Known rows, with every step that occurs
B/N/V: [ 0.32 -0.99 -1.75 -0.20 -0.03  0.46  1.26 -0.46 -0.88 -0.22 -0.01  1.96
 -1.19 -1.08 -1.05 -1.60  1.13 -2.17  0.82  0.13 -1.21  2.43 -0.06]
V/N/M: [ 0.35  0.25  1.23  0.80  0.09 -0.57  1.85  0.55  2.69  2.13 -0.55 -0.04
  1.07  0.50  1.75 -0.69  0.83 -2.47 -0.41  1.84 -0.83 -0.25  1.25]
Z/D/B/N: [-3.36  2.16 -2.42  2.22 -0.01 -1.48 -0.68 -1.82 -2.13 -1.25  1.12 -0.79
 -0.55  1.46 -3.73 -1.10 -0.68 -1.34 -0.67  0.77  2.47 -1.62 -1.87]
H/N/M: [ 1.22 -1.57 -0.62 -0.98  0.76 -3.59 -0.31 -0.89  3.12  2.37 -1.73  0.90
 -1.02 -0.45 -0.79  1.42 -0.01 -1.77 -0.16  1.96  0.83  0.15 -0.87]
D/B/N/V/R: [-0.50 -0.65 -1.88  2.39  0.10  0.18  3.28  1.01 -2.50  0.53 -0.19  0.87
 -1.55 -0.04 -3.22 -2.67  0.70 -2.04 -1.06 -1.00 -0.89  0.25  2.45]
B/D/S: [ 1.60  0.89  1.85  0.49  1.24  1.23 -2.97  0.44 -1.69 -1.91  2.08 -1.72
 -3.26 -0.22 -1.81 -0.40 -0.79 -0.31 -0.59 -0.34  2.45  0.19 -0.78]
V/R: [ 1.34 -0.10 -0.06  1.22  0.28  2.02  0.92  2.72  0.16  0.76 -1.16  0.23
 -0.10  0.01 -0.58 -1.20  0.19  1.13 -1.47 -0.48  0.61 -0.69  0.36]
H/N/V: [ 2.44 -2.21 -1.15  0.02  1.98 -0.84  1.59 -0.13  1.16  1.51 -1.08  1.87
 -1.41 -1.70 -0.55  1.21  0.46 -1.12 -0.44  0.25  0.10  3.08 -0.72]
H/N/B/D/Z: [ 0.76 -1.12  0.43  0.80  0.70  0.84  0.36 -0.25 -1.67 -2.01 -0.75 -0.88
 -0.51 -0.28 -3.71  0.77 -2.78 -1.78 -3.56  0.58  5.77  2.35 -6.22]
V/N/B/D: [ 0.77  0.42  3.03  2.57 -0.01  3.01 -0.09  1.36  0.14 -1.40  1.16 -2.29
  0.00 -0.26  0.33 -1.78 -1.42 -2.82 -1.78 -0.10  2.34  0.59 -3.09]
H/N/Z/D: [ 0.60 -1.77 -0.44  1.56  1.70  0.18  0.00  0.60  0.94  1.00 -1.41 -1.01
  2.38 -0.49 -0.76  1.05 -2.15  1.17 -0.91  3.53  4.36  1.83 -4.77]
B/D/Z/N/V: [ 0.86  0.97 -1.45  0.34  1.02  1.18  2.63  1.18 -2.17 -1.79 -0.48  2.73
 -0.96 -1.00 -3.60  2.00 -1.48 -1.92 -2.14  1.17  2.39  4.73 -4.02]
S/D/Z: [-0.80  1.66  1.17  1.92 -0.19 -0.74  0.67 -0.82 -2.84 -0.31 -0.81 -0.90
 -0.06  0.97 -0.51 -0.01 -1.12 -0.53 -0.69  0.33  3.84 -0.18 -2.71]
N/H: [-1.06 -1.41  1.98  0.54 -1.04 -2.12  1.70  0.65  1.40  0.78 -1.16 -1.27
 -1.39 -1.43 -1.04  0.31 -1.57 -1.30 -0.31  2.25  0.03  1.32  1.44]
S/D/B/N: [-3.00  1.10  0.94  2.61 -0.84 -2.98 -0.26 -2.71 -3.36  0.11  1.11 -1.70
 -3.35  0.80 -1.64 -2.39 -0.59 -2.44  1.85 -1.76  2.28 -2.15 -0.99]
S/D/Z/N/V: [-0.97  1.23 -0.44  1.78  0.77 -2.31  3.83 -0.57 -3.02  0.61 -1.79  2.88
 -1.11 -1.47 -0.67  2.40 -0.73 -1.92 -0.70  1.88  3.53  2.14 -3.17]
S/D/Z/N/M: [-2.28  2.05  0.26  0.77 -0.51 -4.90  1.68 -1.37 -0.99  1.55 -2.72  1.71
 -0.58 -0.20 -0.76  2.56 -1.17 -2.53 -0.33  3.69  4.23 -0.83 -3.36]
S/D: [ 0.09  1.28  1.94  1.54 -0.04 -1.24 -1.59 -0.92 -0.78  0.59 -0.34 -1.40
 -1.19  0.05  1.03 -0.32 -0.70 -0.95  1.26 -0.33  2.04 -1.80 -1.49]
H/N/B/D: [ 1.52 -1.40  1.29  0.48  0.85  0.22 -2.12 -0.10  0.42 -1.01 -0.08 -1.30
 -1.91 -1.13 -2.00  0.33 -2.25 -2.13 -1.53 -0.01  4.07  0.90 -5.19]
N/B/D: [ 0.34  0.54  1.35  0.57 -0.61  1.14 -2.63  0.47 -0.62 -2.12  0.52 -2.36
 -0.06 -0.09 -1.41 -0.34 -2.37 -2.59 -1.40  0.38  2.25 -0.82 -3.07]
V/N/B: [-1.05 -0.47  2.11  2.29 -0.23  1.04  2.92  0.36  0.21  0.48 -0.05 -0.58
  1.06 -0.75  2.54 -1.06  0.06 -1.90 -1.66  0.88  1.41 -0.12 -0.64]

Rows
[-0.92  0.65  0.73  0.48 -0.26 -0.50 -0.70  0.54 -0.70 -1.52 -0.13  0.51
 -1.65 -1.88 -1.58  1.17 -2.20 -2.13 -1.02  1.38  3.70  0.31 -5.04]
Z/N/B/D
[-0.71 -0.13  0.80  2.01  1.30  0.15 -0.73  0.67 -1.88  0.07  0.17 -2.20
  1.85 -0.04  0.14  0.55 -1.47  1.20 -0.91  4.91  4.18 -0.34 -0.84]
N/Z/D/S
[-1.49  0.64  0.11  2.76 -0.25 -2.86  0.85 -2.47 -3.40  0.53  0.77 -0.98
 -2.68  0.03 -1.71 -1.92 -0.05 -4.14  1.60 -1.03  0.66 -0.67  0.45]
S/D/B/N/V
[-3.05 -1.31  2.18  3.15 -1.44 -1.97  0.94 -1.72 -4.14  1.00  0.58 -3.28
 -0.63  0.67 -0.64 -3.09 -1.87 -2.06  2.49  0.23  2.61 -0.64 -1.09]
S/D/B/N/Z
[-1.58 -0.08  1.55  0.90 -0.68 -1.16  3.33  1.70 -0.87 -1.46 -1.29  0.69
 -2.79 -1.75 -4.64  1.76 -3.45 -1.51 -2.14  2.71  4.08  4.58 -4.00]
B/D/Z/N/H
[-0.89  1.62 -3.33  3.37  0.81  0.69  1.44  1.18 -1.82 -0.32 -0.35  0.42
 -0.25  0.57 -4.48 -1.56 -0.11 -1.81 -2.52  0.99  1.39 -1.04  0.02]
Z/D/B/N/V/R
[ 0.85  1.10  0.03  0.52  0.04  2.62 -0.47  0.84 -2.09 -2.75  0.55 -1.15
  0.04  1.36 -3.64 -0.20 -1.99 -0.44 -2.14 -0.56  2.76  2.31 -3.40]
B/D/Z
[-1.62 -0.55 -0.03  1.55  0.62  0.53 -0.58  0.11 -2.77 -0.59  0.41 -1.18
  0.03 -0.34 -1.09 -1.70 -0.90  0.69  0.07  4.19  4.53  0.80 -2.19]
B/N/Z/D/S
[-0.49  2.31 -0.47  1.49  1.75 -0.72 -2.17 -0.14 -1.10 -0.83  0.70 -0.54
 -0.58  0.06 -0.77  1.20 -0.23  0.76 -1.63  3.07  3.83 -1.91 -0.53]
Z/D/S
[-1.02  0.07 -2.32  0.21  0.69 -0.98  5.32  0.23 -2.16 -0.01 -1.76  4.21
  0.07 -1.41 -1.87  2.77 -0.02 -0.97 -1.85  2.27  1.36  4.07 -1.68]
D/Z/N/V
[-0.45  0.69  0.66  0.79 -0.65  1.59 -0.17  0.45 -2.77 -3.01 -0.20 -2.06
  1.28  0.70 -3.18 -0.02 -2.90 -2.18 -3.34  1.01  4.00  0.64 -4.26]
N/B/D/Z
[-3.58  1.31  1.19  2.26 -0.60 -3.40  2.62 -1.42 -3.58  0.00 -2.20  1.02
 -0.43 -1.31  0.00  2.18 -1.89 -2.01 -1.66  2.87  6.62 -0.81 -5.16]
S/D/Z/N/B
[-2.50 -1.11  1.42  0.41 -0.72 -3.95  3.56  0.64  1.26  1.34 -1.83  1.78
 -2.95 -3.07 -1.12  2.02 -1.53 -0.94  0.05  3.11  1.38  2.45 -0.61]
Z/N/H
[-4.31  0.67 -0.47  2.83 -1.06 -3.72  1.09 -1.26 -0.69 -0.47 -0.19 -1.93
 -1.82 -0.05 -4.76 -0.66 -2.33 -2.55 -0.92  2.99  2.48 -0.13 -0.37]
Z/D/B/N/H
[-0.58 -0.10 -0.28  1.61  0.28  1.18 -0.56  1.20 -0.28 -0.03 -0.77 -2.26
  4.05  0.50 -0.20  0.40 -2.23  0.69 -0.71  4.04  2.59  0.22 -2.66]
N/Z/D
[ 0.25  1.42 -0.39  2.99  1.03 -0.18  4.73  1.96 -2.76  1.18 -2.99  3.08
 -1.00 -1.60 -1.13  1.19 -0.54 -0.77 -2.05  1.45  4.11  1.36 -2.70]
S/D/Z/N/V/R
[-0.12 -0.17 -1.54 -0.11  0.91 -1.43  2.87  0.30 -0.06  0.95 -0.92  3.74
 -1.20 -2.47 -0.23  2.18  0.43 -1.20  0.04  1.60 -0.33  2.41 -0.54]
Z/N/V
